Every row comes from one small tree of marks. The marks that hang from a mark follow it in brackets, in alphabetical order. Every link used is in the known rows. Which tree was each row made from?
Known rows
G(W): [ -3  -1  13  10 -12  -5   1  -1  21  -8  12  -4  15   0  -6  17   8  11
 -14  -8 -18 -15   0 -16   8  13  -5 -13  -5  10   3 -15   0 -29  -6  10
   5  -2 -20  -3   2]
T(Z(B)): [ -7 -18 -15 -20   6  -1 -15 -23   7   6  -8 -18  -9 -24 -20  10  -6  -2
   4  14   3   8  -7 -13  16   5   2  -5   8  12  11   8   8 -13 -36   8
  15   5  17   9 -12]
D(Z(G(W))): [-10  16 -17  23 -16 -10  12 -31   3 -38  17  -2  22  14  14   4  21  10
 -35 -12 -19 -29  20 -30  22   2 -10 -15  20   6  20 -23  15 -28  26  27
   6   6 -22  -6  -5]
T(W): [-16 -35  -4 -20  13   5   7  -2   7  -7  16   0  -5  30   9   4   1   3
   3  11 -16  -1 -27 -10   6 -33  -1  -2  -6  -7   1   4  -9 -21 -10   5
   8   0   8   6   1]
Z(G(U W)): [-13   7 -13  18  -7  10  -6 -45 -22 -10  27   1  27   8 -16   6 -12  14
 -12  -4  -3 -28  28 -18  10  14 -17  -2  -3   1  18 -27  -2 -15  -1  39
  21   3  -3 -18  -8]
M(G H): [  0 -15  -6  27 -14   6  16  -7  11  19 -26   9 -13  18 -10   2  34  13
   4  21 -23  -3   2   7  -7  16   6 -26  26  12  -2  24   2  31   4 -48
  -4 -23  36   0 -25]
T(W(G L) Z(B)): [-21 -60 -43 -51 -13  -6   6 -42  14  21 -29 -32 -28  23  10  28 -16   2
 -29  44 -35  -8 -20 -34  33 -37   0  21   2   6   8   9  -8 -36 -51  36
  28 -17  39  19   7]
G(U W(L T)): [ -1  -4 -18  21 -39 -10  13 -38  21   7 -18 -26  10   6  12  49 -36  14
 -35  35 -49 -32  23 -12   7 -11  -1  40 -12   7  -4  -8 -20 -39 -14  31
  36  -7   1   7   6]
G(U): [  8   8 -11  -1  -7  -2 -11 -16 -19   6  16   1  17   4 -25  -3 -31  -1
  12   3   9   2   7   4 -12  -8   5  10 -11  -9   5 -15  -4  -4  -7   9
  12   0  17 -10 -14]
Z(G(W)): [-19   3  -1  21   3  11   1 -22   2 -13  11   4  13   3  13   4  12  18
 -25  -5  -8 -27  20 -27  23  18 -25 -18   6  10  12 -10   4  -9  10  32
   2  -2 -21  -7   5]
H(M(G(U W))): [-18 -22 -37  12 -31  -9 -17 -24  19  -8  16  11   5  20 -21  11   8  11
  32   3 -15 -16  16  -8 -32  44  -5 -22  -2   4  -8  -9   8 -25  -8   8
  29 -15   2 -28 -29]
U(G(W(L))): [-23   5  10  14 -16  -5   5 -11  11 -10   7   4  16  -7   7  33  32  27
 -14  -2 -31 -21  -6 -52  31  16 -22  23 -30  20  -3  23  -7 -20  -5  20
  21   1 -18   5  -5]
M(G(U) H): [  5  -9 -20  26 -17   5   7 -30  -9  21  -5  10  -1  19 -39   0   0   7
  14  28 -17  -2  12  11 -22   4  12 -11  15   3   6   8  -4  30  -8 -45
   5 -25  51 -12 -40]
U(G(W(T))): [ -1  19   8  28 -32   4   8 -12   5  -5  -2  14   6 -22  23  44  10  17
 -19  -5 -46 -27 -22 -20  29   2 -17  21 -12  22  -1  20   1 -27  -5  29
  20  11 -14  19   1]
Z(B G(U W)): [-22  14 -19   6  -1  -2  -3 -62 -26   0  10 -17  12   4 -19  12 -14   8
   6   2   3 -15  22 -39  13   9 -20  -7  -2   9  23 -10  13 -28 -20  39
  23  15  -2  -7  -6]
D(Z(G(U))): [  1  28 -48   4  -8  -9  -1 -54 -38 -30  19   2  22  14  -9 -11 -10   4
 -16  -6  12 -14  35  -6   5 -17   6  11  14  -2  26 -27   9  -1  16  24
  17   4  15 -11 -21]
D(Z(B G)): [-14  26 -35  -1   4 -16  13 -49 -22 -25  -7 -15  -6   7   7  -1  16 -11
 -10  -2   2  -4  18 -32  23 -12 -11  -1  27   8  20   2  24  -8   6  20
   8  21  -3   6  -5]
M(G): [ -9 -19 -20  12  -5   1  10   2   4  -1 -19  15 -19  17  -5  -1  14   7
   6  13 -12   1  -8  -2  -9  10  -2 -23  19  15  -5   9   3  15   9 -25
 -12  -8   6   1 -14]
M(G(W(T)) H(U)): [  6 -34 -15  35 -42 -10  21 -24  42  25 -54  -2  -6 -14  38  64  31   2
 -47  35 -55 -42   8 -14  -1  12   5  -9  18  27 -18  29   8  11  17 -31
   8 -16   0  15 -15]
U(G(W(L T(Z)))): [-16 -16 -15  20 -33   6  -3 -23  23  -4 -13  -1   9 -35  32  59   8  28
 -42  20 -48 -35 -12 -30  50  11 -13  42 -13  27  -2  29 -13 -30 -26  39
  28   0  -4  21 -10]
T(Z(B G)): [-26 -18 -27 -14  13  14 -19 -46 -17   1 -16 -11  -8 -15  -2  -1  -5   5
  -5  12  20  -5   8 -24  33  10 -12  -7  23  12  20  11  10   3 -24  31
   7   5  16  -2 -10]
T(Z): [ -2 -21 -15 -11   1  10 -18  -5   2   0   6  -2   5 -19  -8  -1 -10   5
  -8   4   9  -1 -10   3  16  10   9   0   6   4   6  -9   2   0 -20   7
   5  -5  13   3 -17]
Z(B G): [-20  10 -20  -5  20   1   6 -42 -27   0 -19  -7 -15   1  10  -2   7   0
  -2   9  12  -1  18 -25  16   3 -18  -6  19   9  12  17  12   5  -4  22
   6  13   3   1   6]

Which tree is each row?
[-11 -30 -28  21 -42  -6   1 -11  44  -7 -30   0 -18  16  42  36  20   5
  -3  16 -40 -30   4  -1 -14  36  -5 -11  14  13 -25  15   5 -27   5  13
  24 -10 -15  -9  -2]	H(M(G(W(T))))
[  2  -6  -7  40 -32   2   9 -27  14  15   6   3  14  19 -42  18  14  21
   7  19 -39 -19  10  -4 -13  19   0 -30  11  11  11  -1   1   2  -8 -34
  15 -23  34 -16 -33]	M(G(U W) H)
[ -6 -23 -44  24 -51  -8 -10 -34  27  -5 -14   0  -8  14  17  39  -9   7
   9  21 -39 -25  15   6 -24  25   3  -1   7   6 -14  -6   2 -29  -6  20
  38  -9   2 -13 -16]	H(M(G(U W(T))))
[ 12 -26 -58 -13 -54   2   0 -44  -1  27 -46 -22 -17  -5  22  46 -60   0
 -51  57 -36 -25  19   9  23 -31  16  61   4   2   4 -10 -26 -18 -31  44
  37 -28  50  12  -5]	W(G(U) L T(Z))
[-10  21 -31  20 -25 -13   2 -48 -14 -33  30   1  36  12 -15   0  -4  10
 -26  -8 -15 -26  36 -25  12  -4  -5  -3  10   5  27 -41  12 -25  17  31
  20   2   0 -11 -16]	D(Z(G(U W)))
[ 17  -8 -16  52 -49  -1  19 -37  22  23 -24  -1  -1   7  -7  39  -2  18
 -20  34 -58 -31  15   5  -7   5   6  -6  17  15   2   5  -1   0 -16 -21
  22 -20  34   5 -27]	M(G(U W(T)) H)
[ -4 -34 -10  26 -26 -10  13 -17  34  16 -29   9   9  -3  -1  41  43   1
 -21  12 -34 -31  11 -24  -7  28   2 -29   8  23 -11  26   8  17  22 -44
  -1 -23   4   2 -28]	M(G(W) H(U))
[-11  -1  -8   8 -17 -15   2 -30  15   4  12 -18  24  11 -19  25 -18  20
  -9  17 -27 -22  30 -22   0   6 -10  19 -25   4   1 -12 -12 -36 -11  20
  27 -11  -2  -6  -4]	G(U W(L))
[-37 -30 -31  -3   4  -1  -2 -58  12  -2 -20 -33   0  -6   7  20  10  20
 -33  24 -11 -25  27 -56  46  23 -24  -1   7  27  16  11   0 -25 -26  44
  22   0  -8   3  -1]	T(Z(B G(W(L))))
[-13 -28 -23   1 -20 -15   7 -42  44  11 -44 -46 -14 -23  22  55  -2  12
 -37  41 -41 -24   7 -31  43   4  -3  23   3  24   0  17  -6 -45 -47  34
  35   7  -4  25   7]	G(W(L T(Z(B))))
[ -3 -25 -33   9 -38   0  -8 -46  29   5 -14 -30  19 -19   5  46 -42  16
 -43  44 -39 -34  19  -7  28   0   7  39  -9  11   5 -11 -18 -43 -34  39
  43 -10  14   8  -7]	G(U W(L T(Z)))
[  4 -24 -30  -8 -16   4  -4 -34  10  12 -31 -29 -17 -33  17  30 -17  -5
 -15  33 -12  -2  -9   0  25  -6   6  19  15  13   9  17   7 -18 -38  19
  26  16  20  21  -6]	W(T(Z(B)))
[-11 -38 -41 -30 -23  -6  12 -33  -3  15   0 -13  -6  49   6  24 -38   5
 -24  32 -30 -17  -1 -20   0 -55   2  38 -17 -11   2 -13 -22 -30 -23  32
  27 -27  39   5   3]	T(W(G(U) L))
[-28 -14 -15 -10 -22 -10 -26 -16  17  -9  14  23  28 -27  35  43  52 -10
  11 -23   0 -31   2 -43   3  45 -15  16 -33  11 -23  31  15 -17  23  27
  28   2 -34 -11 -20]	H(M U(G(W)))
[ -4  18 -29  27 -36 -11  22 -35  10 -33 -14 -10   5   3  48  27   8   8
 -63   0 -37 -40  21 -16  29 -14  -8   5  29  15  10 -17  13 -32  18  42
  18  13 -17   8   6]	D(Z(G(W(T))))
[ -5 -29 -26  10 -10  -6   5 -14  17  26 -38  11  -3   0  10  25  40  -9
  -7  21 -15 -18  15  -9 -16  15  10 -17  17  16 -13  41   6  46  28 -53
  -7 -22  20   3 -33]	M(G H(U))
[-21 -32 -57  -6  -6   2   9 -66   1  11 -56 -38 -25 -15  45  36 -15  11
 -48  47 -17 -24  23 -24  47  -5 -12  34  21  22   1  35  -7  -7 -26  46
  25   7  14  17   6]	W(L T(Z(B G)))
[-16 -11 -49  -3   6  23 -29 -46 -40  -7  23   3  18  -8 -19 -10 -33  12
  -8  19  22 -17  24   2  23   8  -2   8   9   1  26 -21  -6  14 -11  40
  19  -7  30 -11 -20]	T(Z(G(U)))
[-19  14 -34  -4   9   1  -7 -60 -46   3   1  -9  -3   3 -17  -2 -20   2
  11  11  20  -1  24 -21   5  -8 -10   7   8   0  24  -1   7   0 -17  29
  18  13  19  -9  -4]	Z(B G(U))
[  6 -26 -47 -22 -42  -9   9 -47  12  31 -77 -39 -37  -8  38  51 -34 -10
 -53  54 -36 -16   9 -14  36 -21   3  46  18  19   1  18 -12 -25 -43  42
  28 -12  28  22  11]	W(G L T(Z(B)))
[-19 -37 -50   6  -7  11   3 -46   4   2 -48 -21 -13  -5  59  27 -20  19
 -61  44 -16 -35  28  -9  47  -5  -5  38  22  16  -1  18 -13   6 -11  46
  16 -12  10  11   3]	W(L T(Z(G)))
[ 23   9 -31  -2 -55   3   9 -32 -20  21 -30  -7 -14   2  19  38 -52  -9
 -32  27 -32 -17   5  16  -1 -37  10  40   8  -6   7 -22 -12 -18 -15  36
  24 -13  35   7  12]	W(G(U) T)
[ 20 -10 -53 -23 -45   6  -9 -61 -19  33 -42 -24 -23 -24   4  37 -58 -14
 -26  42 -22  -6  -4   7  19 -26  14  36  14   6  23 -15   0 -25 -50  45
  35  -6  56  15  -9]	W(G(U) T(Z(B)))
[-15   5  13  17 -21   1  -8 -15  10  17  -4  25  38 -31   9  50  57   5
 -12  -9 -31 -29  -2 -41  22  22 -13   6 -23  15  -4  43   8  11  15 -14
  15 -10   3   3 -23]	M(H(U(G(W))))
[-12   2   0  24 -43  -1  12 -19  19   3 -16  -1  -2 -11  41  57  19  24
 -39  18 -54 -35  -3 -39  38  -1 -22  42 -20  23 -14  38 -13 -26  -5  36
  32   5 -12  18   8]	U(G(W(L T)))
[-16 -11 -18  -2 -41 -12 -16 -24  22  -5 -22  18  17 -34  69  66  32  -8
  -9  -4 -26 -39   0 -33   8  33 -11  29 -29  15 -32  40   7 -23  20  45
  39   9 -32   3  -3]	H(M U(G(W(T))))
[-50 -61 -47 -32  30   4   2 -56   4  -2  -6 -29 -18  22  22   8   0  18
 -19  38 -10 -14   0 -48  42 -20 -17  14   8   8  13  31  -4 -22 -38  39
  19   0  20  12   1]	T(W(L) Z(B G))
[-13  28 -49  -5  -2 -18   3 -70 -39 -22  12 -17   9   9 -18  -5  -5  -7
   6   1   9   1  34 -28   9 -18   0   6  19   4  31 -18  23 -10   0  22
  21  19  20  -3 -13]	D(Z(B G(U)))
[-12 -18 -48  -2 -22  -5 -19 -30   0  -7   2  13  -7  26 -12  -1  -2  -2
  43   9   3   1  15  11 -41  28   4  -8   3  -5 -14   1   3   3   0  -4
  22 -16  20 -25 -31]	H(M(G(U)))
[-15  25 -21   9  -7 -24  11 -49   1 -29   6 -20   6   2  -3  11  28   2
 -21 -14 -21 -20  18 -43  26  -2 -14 -20  17  17  24 -14  25 -35   5  22
  20  23 -19   3  -3]	D(Z(B G(W)))
[  7  -3 -37 -16 -35  -5   2 -32 -13  22 -22 -12  -3  20  -1  22 -34  -2
 -26  30 -22 -10  27  -8   2 -25   4  47  -7  -4   0 -12 -16  -7 -10  29
  23 -25  31  -7   0]	W(G(U) L)
[ -3 -16   6  43 -26  -3   9 -10  31  13 -10   1   0  20 -14  20  37  20
 -10  14 -38 -19   3  -9  -1  29  -2 -35  19  18  -2  10   6   8   1 -39
   3 -26  16  -3 -21]	M(G(W) H)
[-35 -55 -46  -6 -24 -30  -3 -24  57  -1 -40  -4  -1  11  43  47  47  -5
 -11  20 -26 -35  28 -44 -19  44  -4  -3 -11  17 -41  29   2 -12  25   3
  18 -20 -35  -7 -11]	H(M(G(W(L))) U)
[ -9 -11 -56  -6  -8   9 -12 -73 -32   9 -24 -21 -10 -22   7  22 -39   7
 -14  33   1 -18  19  -5  27 -11   0  23  21  14  26   3   3  -4 -34  48
  36  15  37  11 -10]	W(T(Z(B G(U))))
[-14 -41 -23 -29 -13  -5  19 -14  13  11 -19 -16 -20  49  27  21 -12   3
 -36  29 -37 -15  -5 -24  18 -47  -5  30 -10  -7  -6   7 -21 -24 -14  29
  15 -30  24   9  18]	T(W(G L))
